What can hang from each mark
tivisa: mege
purar: tetig
nolo: bagi lofi
tazev: tetig
pepi: tetig
lofi: nolo tetig
bagi: bitoz nolo tetig
bivo: tetig
lofupi: tetig
mege: fite tetig tivisa zedol
tetig: bira lofupi mege purar tazev
zedol: mege
bira: tetig
fite: mege

(in the rows, 128 means zero)
Known rows, with every way that one mark hangs from another
bivo[tetig[bira lofupi mege[zedol] tazev]]: [194  82 143 104 137 160 118  92 189 164  91 161 140 107 213  84 200 156
 131 133 106 179 102 135 147 195 141 155 179 139 148 114  98 143 109]
pepi[tetig[bira lofupi mege purar tazev]]: [162 115 164  86 160 188 109  72 163 177 103 199 108 154 227 108 168 174
 108 122  97 179  52 145 141 220 132 142 126 145 133  69 108 173 138]
tivisa[mege[fite tetig[bira tazev] zedol]]: [163 121 144  80 138 119  88 121 210 148 105 177 169  87 126  70 178 134
 147 125 152 150 101 137 160 146 129 161 188 173 111 147 122 119 145]
zedol[mege[fite tetig[tazev] tivisa]]: [185 128 122 151 135 126 113 114 174 158  94 157 138 118 151 144 159 122
 110 128 148 131 136 108 107 138  69 161 140 138 131 116 161 114 160]
bagi[bitoz nolo[lofi[tetig]]]: [ 81 168 113 111 128 123 177 144 163 145 121 158 150 132 138 140 134 113
  77 115 145 150 125 120 134 123 106  97 154 115 108 155 142 151 123]
fite[mege[tetig]]: [155 135 131 112 139 138 116 131 148 143 109 124 137 116 116 145 161 102
 122 141 143 124 135 127 119 142 146 135 133 127 114 159 121 133 149]
bira[tetig[mege[fite zedol] purar]]: [210 126 120 104 128 124 107 115 155 120 125 180  96 130 183  78 172 140
 134 153 116 155 123 122 172 178 118 151 157  90 103  85 104 126 127]
nolo[bagi[bitoz] lofi[tetig[bira lofupi]]]: [ 81 164 103  99  99 133 140 125 194 160 146 193 117 123 186 133 187 111
  59 141 119 142  78 157 151 171 113 123 159 139 101 167 129 179 146]
bagi[tetig[bira tazev]]: [138 108 142 142 137 151 105 101 168 144 133 146 118 102 158 151 171 156
 118 132 126 142  95 140 138 160 154  82 141 148 155 114 120 119 128]
bagi[bitoz nolo]: [ 90 112 116 126 130 138 161 121 126 140 113 127 122 128 158 125 131 119
  99 126 138 139 128 135 126 120 127 106 159 125 123 150 138 134 114]
purar[tetig[lofupi tazev]]: [136 128 116 115 137 161 101  87 145 140  96 111 162 133 147 114 153 175
 110 105 136 161 102 127 115 177 117 124 133 122 139 139 141 147 121]
tetig[purar tazev]: [142 136 154 131 157 159 109  81 138 134 139 151 142 153 153 147 138 150
 118 115 122 140 101 100 142 173 115 105  99 124 149  97 123 142 143]
purar[tetig[bira lofupi mege tazev]]: [156 111 132 104 137 182 104  89 171 178  92 162 124 109 183  86 181 199
 110 121 111 167  89 140 126 205 126 143 132 141 140 103 110 166 131]
lofi[tetig[lofupi mege purar]]: [138 175 149 100 160 160 144  84 181 152  99 174 114 166 182 118 150 141
 100 128  96 170 103 126 170 178 107 137 111  94 117 106  88 174 144]
bivo[tetig[bira lofupi mege[tivisa] tazev]]: [172  74 147 111 126 165 135  67 196 177  89 151 118 146 228 118 192 170
 102 150 103 174  90 144 129 177  79 148 123 145 150  87 112 149 112]
zedol[mege[fite tetig tivisa]]: [170 135 111 147 112 114 121 135 173 153  96 160 112 119 136 136 151 106
 108 137 143 122 153 130 100 113  58 175 142 140 112 131 155 118 162]
bagi[bitoz tetig[bira lofupi mege purar]]: [136 120 131 130 125 178 132  95 190 172 117 187  28 123 213 138 213 135
  76 161  94 155  79 170 159 189 130 103 153 121 131 131  86 157 132]
tazev[tetig[lofupi mege[fite] purar]]: [160 165 117  83 170 127 133  96 170 167  89 185  88 140 194 110 184 123
 104 163 103 165 104 114 183 158  85 161 146 102  96 112  98 145 121]
tazev[tetig[bira lofupi mege purar]]: [140 152 156 104 155 165 131  94 194 177  87 200  83 128 205 110 190 145
 104 164  83 146  82 131 167 188  95 162 131 115 127  99  83 176 153]
fite[mege[zedol]]: [166 121 130 110 135 138 119 144 127 127 124 133 149 113 148 124 164 109
 132 137 158 148 150 120 131 145 174 136 148 118 115 130 118 144 119]
fite[mege[tetig tivisa zedol]]: [169 127 146 122 130 147 124 136 156 127  90 144 143 121 153 140 183  87
 135 141 163 141 147 127 105 138 117 167 140 133 102 143 134 150 143]
tetig[bira lofupi mege purar]: [145 128 148 116 138 176 124  96 182 168  95 192  82 145 195 105 170 162
 104 143  93 154  88 156 157 188 109 151 124 130 129  88  81 178 155]
zedol[mege[fite tetig[purar tazev]]]: [192 151 125 141 153 136  89  98 179 161 117 175 133 121 135 140 155 125
 106 117 129 128 128 100 132 170  94 139 140 126 140 120 139 122 184]
tetig[lofupi purar tazev]: [141 138 147 128 161 169 111  73 154 136  98 145 146 171 175 141 153 152
 102 119 120 157  86 121 152 183 110 116 125 112 148 108 117 155 140]
tivisa[mege[tetig[bira lofupi]]]: [111 130 156  96 114 136 109 119 217 148  79 144 141 120 117  89 161 138
 116 136 122 138  89 177 143 142 108 163 171 150 120 171 108 150 160]
lofupi[tetig[bira mege[zedol] tazev]]: [187 122 156 113 142 143 100 113 162 160 118 208 110  76 216  92 172 170
 155 124 122 161  81 128 156 209 177 131 165 127 115  73 104 142 117]
lofi[nolo tetig[bira]]: [121 131 131 107 132 130 126 115 197 145 107 165 146  98 128 100 142 151
 132 124 133 123 117 156 154 126 130 123 139 127 115 131  98 140 164]
tivisa[mege]: [111 130 150  97 112 111 126 124 148 123 147 119 152 133 100 103 121 132
 125 128 131 139 127 129 139 119 124 128 128 132 123 132 126 129 117]
tivisa[mege[fite zedol]]: [147 131 124  76 121  91 114 140 158 121 134 142 157 116 118  71 143 114
 142 129 158 163 142 131 161 109 130 153 172 143  94 139 127 118 105]
lofupi[tetig[mege[tivisa] purar tazev]]: [171 144 170 123 144 149 118  63 151 154 133 191  92 155 224 149 152 169
 121 128 116 164  78 105 144 203  93 114  82 109 116  43 122 154 117]
purar[tetig]: [125 133 112 113 113 138 108 116 133 133 137 116 137 117 109 115 131 156
 122 113 129 134 134 128  98 144 112 130 109 135 123 142 141 141 130]
tazev[tetig[bira lofupi mege[zedol] purar]]: [156 153 162 104 157 168 125 108 195 160  81 214  99 112 217  91 206 132
 124 155  91 158  95 128 172 195 110 180 164 115 118 104  81 181 148]
nolo[bagi]: [111 125 123 113 113 115 124 106 112 120 173 140 133 131 148 132 135 109
 122 131 117 133 129 120 130 138 137 134 128 145 116 132 144 140 126]
purar[tetig[bira mege[tivisa zedol]]]: [157 111 141 111 101 169 121 123 166 155 116 184 106 100 186  83 180 165
 135 127 125 159 133 141  95 170  90 182 113 160 111  92 121 174 132]
tetig[bira purar]: [127 129 146 125 129 160 109 103 172 150 134 178 104 136 153 130 144 155
 110 135 110 124  98 146 138 163 104 127 101 145 138 101 103 161 172]

Rows
[146 139 155 121 142 153  83  72 181 161 136 193 108 122 191 141 147 187
 116 124 119 138  53 137 151 210 127  90 110 128 133  76 109 155 155] => lofupi[tetig[bira purar tazev]]
[148 106 145  85 126 147 127 127 136 171 130 184  91 112 180  97 145 149
 132 131 103 152  95 151 118 167 148 151 128 161 112  88 119 147 127] => pepi[tetig[bira mege]]
[139 145 149 116 142 140 162 110 157 153  72 156 100 141 208 123 183 117
 112 165 106 159 114 118 143 139  71 176 134 104 112 106 121 154 106] => tazev[tetig[lofupi mege[tivisa]]]
[176 126  97  91 120 139 124 116 156 146  77 163 113 128 195  74 188 143
 123 131 148 193 137 144 123 148  78 194 153 138  80 116 129 154  96] => purar[tetig[lofupi mege[fite tivisa zedol]]]
[175 113 136 105 139 182 101 104 173 161  85 173 141  94 196  68 196 186
 131 112 122 177  99 137 128 213 142 163 165 140 132 110 109 169 126] => purar[tetig[bira lofupi mege[zedol] tazev]]
[165 134 117 119 130 117 119 137 164 124  84 162 128 119 149 115 168  92
 146 133 159 141 138 139 125 111  77 184 165 156  87 151 143 121 137] => mege[fite tetig tivisa zedol]
[166 135 156 122 166 171 125  75 150 151 100 164 122 162 195 122 167 156
 110 127 107 170  92 110 162 198 122 130 124 107 142  86 101 157 128] => tetig[lofupi mege purar tazev]
[145 120 151 134 144 155 100 110 180 153  99 159 144 100 137 127 162 145
 134 124 125 117  87 135 128 168 126 135 145 157 146 138 120 133 171] => mege[tetig[bira tazev]]
[109 175 107  93 112 120 165 128 156 154 152 187 106 134 191 127 187  93
  69 139 107 161 103 120 158 175 125 136 159 111  89 152 131 172 113] => nolo[bagi[bitoz] lofi[tetig[lofupi mege]]]
[140 117 141  98 152 152 114  98 125 140  96 127 154 153 181 126 139 144
 117 110 130 171  78 140 127 170 144 129 153 133 128 118 148 140 109] => pepi[tetig[lofupi tazev]]
[153 143 131  80 127  92 107 143 180 120 112 146 155 100  95  75 155  97
 152 125 153 147 139 135 151 113 119 172 188 152  86 174 130 113 130] => tivisa[mege[fite tetig zedol]]
[160 152 166 106 153 158 124 117 182 161 121 220  95  96 194  98 191 128
 140 153  92 141 110 107 159 186 115 170 137 127 122  92  88 168 153] => tazev[tetig[bira mege[zedol] purar]]
[162 144 170 144 157 180 109  81 183 120  61 165 154 162 189 139 186 120
 125 115 138 160  96 129 134 184  68 169 148 126 129 129 130 165 158] => mege[tetig[lofupi purar tazev] tivisa zedol]
[184 129 165  90 168 176 115  88 133 141 101 184 137 154 221 101 170 139
 135 103 115 198  86 117 147 217 147 157 158 123 119  84 120 167 113] => pepi[tetig[lofupi mege[zedol] purar tazev]]
[151 152 149 124 149 140  90  72 148 139 142 167 122 141 176 152 135 165
 122 113 125 145  75 111 152 197 128  85 109 107 125  87 122 140 134] => lofupi[tetig[purar tazev]]
[142 117 120 102 114 168 113 110 173 172  93 161  99 108 168  82 172 182
 110 130 106 159 104 161 118 182 116 159 133 139 120 119 105 170 135] => purar[tetig[bira lofupi mege]]
[142 125 126 111 111 162 136 101 148 151  88 137 108 147 179 106 164 162
 105 129 122 169 123 141 103 157  72 166 107 124 109 110 131 168 111] => purar[tetig[lofupi mege[tivisa]]]
[156  82 135 113 126 142 108  83 180 161 138 131 144 116 159 126 158 163
 119 135 113 137  99 127 125 163 119 108 124 154 163 121 121 122 130] => bivo[tetig[bira tazev]]
[166 103 122 101 123 132 141  99 160 154 107 118 112 140 170 106 161 134
 114 144  97 167 128 134 136 154 114 146 149 115 130 135 108 128  97] => bivo[tetig[lofupi mege]]
[178 117  91  79 125 148 101 127 180 169  80 186 104  90 184  48 196 166
 126 130 133 180 117 164 141 173 121 183 179 152  88 125 101 158 122] => purar[tetig[bira lofupi mege[fite zedol]]]
[ 95 121 116 128 104 162 115  72 177 148 163 176  54 134 215 161 206 113
  64 155 101 144  74 175 154 181 127  94 155 143 123 158 118 166 140] => nolo[bagi[bitoz tetig[bira lofupi purar]]]
[182 114 119  69 158 123 120 109 110 165 129 167 120 128 184 102 147 141
 134 120 129 177 100 114 139 158 148 136 142 151 103  85 139 112  91] => pepi[tetig[mege[fite] tazev]]
[154 100 141 112 139 169  99  51 208 163 108 145 137 156 189 133 175 173
  92 133 101 156  75 143 145 195  89 114 124 137 166 117 105 155 146] => bivo[tetig[bira lofupi purar tazev]]
[176 120 118 111 158 146  90 117 202 153  46 180 150  97 174  90 199 133
 138 127 149 157  85 158 157 167 128 170 216 159 112 157 115 132 154] => mege[fite tetig[bira lofupi tazev] zedol]
[162 120 148 124 150 168 120  92 168 149  57 122 157 154 180 161 189 120
 102 142 157 157 101 131 119 164 106 145 133 122 126 135 134 151 136] => fite[mege[tetig[lofupi tazev] tivisa]]
[171 145 114 135 129 148  88 113 226 178  70 197  97 120 157 117 174 134
  84 139 116 130 107 165 139 170  76 173 165 138 123 137 113 154 203] => zedol[mege[fite tetig[bira lofupi purar]]]
[150 122 136  86 137 144 137 122 122 152  98 148 107 144 186 101 142 132
 123 124 109 175 101 149 128 163 145 159 154 129 103 110 127 147 100] => pepi[tetig[lofupi mege]]
[ 95 134 108 128 114 121 166 156 131 139 123 148 134 128 135 141 143 111
  86 123 148 140 132 124 121 123 109 105 168 129 115 148 150 139 113] => bagi[bitoz nolo[lofi]]
[143 137 158 131 159 183  93  78 208 156  70 177 133 138 167 132 179 155
 109 123 112 136  60 151 148 199  99 138 143 140 146 134 105 164 188] => mege[tetig[bira lofupi purar tazev]]
[119 122 110 110 109 165 101 108 178 155  92 139 122 116 149  99 159 181
 104 124 125 145  99 173 110 166 106 144 134 145 125 142 121 168 148] => purar[tetig[bira lofupi]]
[162 103 153 121 146 158 124 107 151 170 121 178 116 105 181 104 165 166
 131 134 109 144  96 121 145 180 149 132 125 144 145  78 103 138 133] => tetig[bira mege tazev]
[204 119 121 106 149 144 104  71 168 142  90 160 110 164 211  96 181 173
  99 154 109 172  80 127 184 203 107 128 151  82 125  77 105 127 121] => bira[tetig[lofupi mege[fite] purar tazev]]
[169 122 150 162 133 156  96 120 192 168 102 169 139  81 136 129 161 146
 117 118 117 107 115 123 107 178 123 146 151 142 164 124 135 134 192] => zedol[mege[tetig[bira tazev]]]
[196 112 132 111 152 133 135 114 137 143 105 180 128 126 210 101 179 129
 143 134 150 179 131 103 147 145 109 166 146 143 106  75 129 123  95] => tetig[mege[fite tivisa zedol] tazev]
[158 110 102  90 106 144 117 110 170 182 116 182  81 114 180  89 174 176
 111 147 131 156 120 151 108 144  66 168  98 171  93  90 122 150 126] => purar[tetig[bira mege[fite tivisa]]]
[181 104 143  99 126 165 118  89 204 160 108 181 102 132 205  91 193 148
 117 142  90 173 111 149 150 197 108 165 154 132 131 113  84 169 135] => bivo[tetig[bira lofupi mege[zedol] purar]]
[116 144 111 127  93  96 130 140 130 109 197 149 124 121 123 175 167  95
 105 129 129 145 134 116 132 140 136 100 152 145 105 144 155 128 110] => nolo[bagi[tetig] lofi]
[203 103 108 106 143 126 113  97 155 139  78 139 120 136 200  84 178 167
 110 156 122 171  90 132 176 181 130 134 176  87 122  93 115 109  99] => bira[tetig[lofupi mege[fite] tazev]]
[143 196 148 101 139 135 148 126 174 149 149 200 123 149 137 137 146 133
 101 118 107 152 121  94 154 175  94 125  96 106 109  93 105 168 147] => nolo[lofi[tetig[mege purar]]]
[179 127 135 107 160 157 130  68 162 161  85 181 106 184 226 125 180 151
  95 142 130 185  94 122 163 172  65 151 115 124 116  66 114 151 117] => tetig[lofupi mege[fite tivisa] purar tazev]
